Known rows, with every step that occurs:
fivaniz-sivov-pevurul: [-0.99  0.04 -0.38  2.67 -0.15  0.11  2.22 -1.04 -0.33 -0.13  1.00 -0.71
  1.53  0.01 -1.24  0.24 -0.78  0.49  1.50  0.83  0.48]
gafigu-rofeza-fivaniz-zalum-pevurul: [ 1.56  0.09 -3.22 -0.20  2.93 -1.38  0.40  2.35  0.33  0.50  1.11  2.91
  0.74  1.23 -0.75  0.83 -0.45  0.77 -1.18 -0.94 -0.47]
fivaniz-zalum: [ 0.78  1.20 -0.89  0.40  0.56  0.57 -0.61  0.47 -0.26 -1.31  0.97  0.97
 -0.14  0.32  0.57  0.09  0.48  1.47 -0.61 -0.56  0.46]
gafigu-rofeza: [-0.01 -0.65 -2.40 -0.17  0.85 -0.81  1.28  0.71 -0.47  0.67 -0.07  0.37
  1.19 -0.07 -0.69  0.35 -0.85 -0.09  0.74 -0.61 -0.30]
pevurul-sivov-fivaniz-zalum-gafigu: [ 1.98  0.84 -1.71  1.05  1.46 -0.47 -0.01  0.08  0.80 -2.29  1.52  0.00
  0.34  1.50 -1.59  2.76  0.18  2.03  0.61  0.72 -1.28]
zalum-gafigu: [ 1.04  1.09 -1.12 -1.14  1.03 -0.41  0.35  0.06  0.20  0.81  0.20 -0.67
  0.21  0.38  0.51  0.48  0.63 -0.51  0.09  0.83 -0.38]
rofeza-gafigu-zalum: [-0.75  0.02 -3.06 -1.30  0.53 -1.02 -2.02  0.75 -0.12  0.76  0.37  0.85
 -0.83  1.31 -1.16  0.27  1.62  0.66  1.59 -1.14  2.06]
letonof-zalum-gafigu-rofeza-fivaniz-sivov: [ 1.50 -1.28 -4.38  0.07  1.08  0.10  1.08  2.35 -0.29  0.93  1.97 -0.86
  1.89  0.73 -0.74  2.25  0.41  0.91  0.40 -0.92  0.71]
letonof-zalum-pevurul-sivov: [-0.07  0.27 -1.51  1.56  0.52 -0.04  1.64  0.80 -0.28 -1.14  1.28  1.47
 -1.14  1.47 -1.93  2.95  0.56  0.84  1.94 -0.97 -2.02]
fivaniz-zalum-pevurul: [ 1.03  2.48 -1.36  0.36  1.46  0.00  0.24  0.72  0.13 -0.68  1.11  2.31
 -0.44  0.85  0.04  0.58  0.54  0.76 -0.71 -0.69 -0.80]
sivov-fivaniz-rofeza-gafigu: [ 2.27 -0.23 -2.60 -0.19  0.18 -0.83 -1.28 -0.30 -0.10  0.37 -0.71  0.72
 -0.35 -0.13 -2.77  0.84  0.48  0.71  1.50 -0.05  1.73]
letonof-zalum: [ 0.29  0.03 -1.69  0.48 -0.76  1.16 -0.05  0.84 -0.60 -0.23  1.10  0.32
 -0.57  0.27  0.21  1.52  0.61  1.11  0.92 -1.31 -0.02]
rofeza-gafigu-zalum-pevurul-sivov-fivaniz: [-0.35 -0.10 -3.76  0.40  1.27 -2.07 -0.96  0.64  1.01 -0.33  0.75  1.72
 -1.04  2.45 -4.34  2.97  0.79  1.10  2.68 -0.83 -0.71]
rofeza-fivaniz-zalum-letonof: [ 1.82  0.78 -0.80  0.67  0.97  1.01 -0.90  1.03  0.84 -0.06  0.96  2.29
 -0.84  0.90  1.19 -0.12  0.08  2.64 -0.93 -0.29  1.14]
gafigu-zalum: [-1.32 -0.13 -2.07  0.00  0.97 -0.29 -0.71  0.47  0.22  0.25  0.51  0.65
 -0.58  0.56 -0.16  0.68  0.44  0.82  0.40 -1.33  0.57]
rofeza-fivaniz-zalum-pevurul: [ 1.54  0.85 -0.83  0.01  2.01 -0.61 -0.82  1.59  0.71 -0.07  1.09  2.58
 -0.37  1.21  0.05  0.37  0.37  0.94 -1.80 -0.37 -0.12]
sivov-pevurul-zalum-gafigu: [ 0.64  0.81 -4.02  0.47  2.22 -0.86  0.24 -0.62  0.02  2.07  0.59 -0.55
 -0.34  0.91  0.02  0.39  0.87  0.58  2.04  1.09 -1.81]
sivov-fivaniz: [ 0.91 -0.43 -0.68  0.67 -0.46  0.21 -0.75  0.00  0.92 -0.13  0.29 -0.36
  0.48  0.00 -1.07  1.42 -0.75  0.64 -0.15  0.07 -0.87]
fivaniz-zalum-letonof: [ 1.25  2.52 -1.22  0.85  0.44  1.50  0.23  0.39  0.37 -0.69  0.98  1.95
 -1.02  0.34  1.14  0.21  0.28  2.63  0.25 -0.53  0.42]
gafigu-rofeza-fivaniz-sivov: [ 0.13 -2.18 -1.55  0.64  0.81 -0.75  0.74  1.43 -0.03  0.32  0.64 -0.28
  2.23  0.08 -1.51  0.07 -1.00  0.49 -0.50 -0.38  1.04]
gafigu-rofeza-fivaniz-sivov-pevurul-zalum: [-0.43 -2.62 -4.29  2.27  1.85 -1.21  0.73  0.69 -0.21  1.55  0.97 -0.16
  1.82  0.53 -1.83 -0.05 -0.97  1.54  1.45  0.02 -0.38]

Rows:
[ 1.61  0.00 -3.13  2.78  1.23 -0.15  1.57  0.23  0.02 -1.34  0.74  1.93
 -1.29  0.48 -3.69  4.18 -0.40  1.64  2.30 -1.13 -1.64]
letonof-zalum-pevurul-sivov-fivaniz-rofeza
[ 1.02  0.96 -5.14 -0.18  2.12 -1.67 -1.19  0.68  0.62  1.23 -0.25  2.54
 -1.34  0.87 -3.40  2.10  0.80  0.92  2.06 -1.49  1.07]
sivov-fivaniz-rofeza-gafigu-zalum-pevurul
[-0.37  1.24 -3.51 -0.77  0.43 -0.13 -1.31  0.59  0.26  1.44  0.28  1.85
 -1.80  1.23 -0.55  0.31  1.44  1.70  2.62 -1.25  2.02]
rofeza-gafigu-zalum-letonof
[ 0.72 -0.04 -4.33  1.49  1.59 -0.93 -0.36 -0.43  0.57 -0.47 -0.17  2.40
 -2.08  1.07 -3.95  2.39  0.34  3.13  4.01 -0.84  1.54]
pevurul-sivov-fivaniz-rofeza-gafigu-zalum-letonof
[ 0.16 -1.21 -4.83  2.78  1.73 -0.22  1.46  0.65  0.34  2.18  0.91  0.83
  0.84  0.48 -1.46  0.03 -1.10  2.65  2.30 -0.06 -0.59]
gafigu-rofeza-fivaniz-sivov-pevurul-zalum-letonof
[ 0.86 -0.25 -0.40  1.20  2.33 -1.30  0.15  1.09  0.58 -1.69  1.10  2.49
 -0.61  1.92 -1.65  1.06  0.20  1.37 -0.57  0.15 -0.76]
rofeza-fivaniz-zalum-pevurul-sivov
[ 1.43  0.11 -2.10 -0.90  0.71 -0.98 -0.61 -0.28 -0.97  0.55 -1.04  1.09
 -0.77 -0.20 -1.59 -0.56  1.28  0.12  1.63 -0.15  2.59]
fivaniz-rofeza-gafigu
[ 1.71  0.81 -1.32  1.05  0.24  0.70 -1.24  0.40  0.70 -1.45  1.28  0.66
  0.33  0.35 -0.43  1.46 -0.37  2.00 -0.58 -0.56 -0.24]
sivov-fivaniz-zalum
[ 0.52  1.37 -2.41  0.49  0.47  1.09 -1.00  0.14  0.42  1.13  0.14  0.72
 -1.77 -0.05  0.54 -0.31  0.61  2.15  1.37 -0.65 -1.45]
pevurul-zalum-letonof
[ 1.05  0.23 -5.79 -1.34  2.45 -1.04 -0.32  1.04 -0.28  1.99  0.30 -0.66
  0.42  0.27 -0.15  0.47  0.81  0.27  1.18 -0.40 -2.02]
pevurul-zalum-gafigu-rofeza
[ 1.48 -0.49 -0.32  0.07  1.16 -0.05 -1.72  1.22  0.38 -0.80  1.04  1.40
 -0.06  0.88  0.45 -0.17  0.25  1.46 -1.65 -0.29  1.22]
rofeza-fivaniz-zalum
[ 1.01 -1.29 -2.56 -0.51  1.76 -1.11  1.03  1.52  0.24  1.22  0.95 -1.15
  2.46  0.44 -0.90  0.56 -0.13 -0.06 -0.36  0.39  0.61]
zalum-gafigu-rofeza-fivaniz-sivov
[ 1.75  1.49 -4.35 -0.77  2.46 -0.51  0.99  1.28 -0.40  0.13  1.23  0.61
  1.32  0.65  0.45  1.08  0.36  0.78  0.25 -0.27 -0.26]
fivaniz-zalum-gafigu-rofeza
[ 1.03  0.97 -3.21 -1.00  1.51 -0.31 -1.50  0.44  0.21  1.24  0.53 -0.99
 -0.71  0.21  0.58  0.10  1.65  0.36  0.51  0.15 -1.74]
pevurul-zalum-gafigu
[ 0.12  1.02 -3.26  2.10  1.00  0.45  0.73 -0.91  0.22  1.88  0.29  1.13
 -1.34  0.38  0.20 -0.11 -0.12  2.22  2.81  0.26 -1.51]
sivov-pevurul-zalum-letonof
[ 0.18  0.85 -3.76  1.57  1.53 -0.23  0.88 -0.61 -0.18  1.09  1.33 -1.68
  0.71  0.47 -0.63  0.36  0.77  0.95  1.96  0.93 -1.27]
fivaniz-sivov-pevurul-zalum-gafigu
[ 0.53  1.39 -4.32 -0.22  1.74 -0.27 -0.58  0.12 -0.23  1.39 -0.57  2.78
 -2.28  0.28 -1.20  0.20  1.33  1.96  3.02 -1.38  3.05]
fivaniz-rofeza-gafigu-zalum-letonof
[ 0.29  1.39 -4.50 -0.97  2.69 -1.74 -0.50  0.69 -0.37  1.49 -0.50  2.98
 -1.77  0.70 -2.41  0.63  1.67  0.21  2.07 -1.60  1.92]
fivaniz-rofeza-gafigu-zalum-pevurul
[ 1.64 -1.54 -4.97 -1.51  2.97 -1.68 -1.33  1.81  0.35  2.57  0.46 -0.19
  0.43  0.84 -0.27  0.19  0.60  0.43  0.08 -0.16 -1.29]
pevurul-zalum-gafigu-rofeza-fivaniz
[ 0.83 -0.84 -3.00  1.32  2.10 -0.85 -0.30  0.13  0.52  1.68  1.32 -1.35
  0.80  0.92 -0.69  0.07  0.66  1.13  0.99  1.32 -0.42]
rofeza-fivaniz-sivov-pevurul-zalum-gafigu
[ 1.43  1.04 -4.81  0.40  1.26 -0.14 -1.23  0.10  0.64  1.21 -0.30  2.35
 -1.85  0.40 -2.33  1.70  0.56  2.73  2.94 -1.41  2.31]
sivov-fivaniz-rofeza-gafigu-zalum-letonof
[ 0.50  1.33 -2.16  0.47  0.12  0.66  0.69  1.24 -0.24  0.44  1.17  1.45
 -1.07  0.76 -0.16  2.07  0.68  0.34  0.84 -1.44 -1.26]
letonof-zalum-pevurul
[ 0.78 -0.97 -2.70  0.96  3.18 -2.10  1.41  1.87  0.15 -1.05  0.87  2.97
  0.63  1.95 -2.41  1.58 -0.57  1.18  0.06 -0.39 -1.19]
gafigu-rofeza-fivaniz-zalum-pevurul-sivov
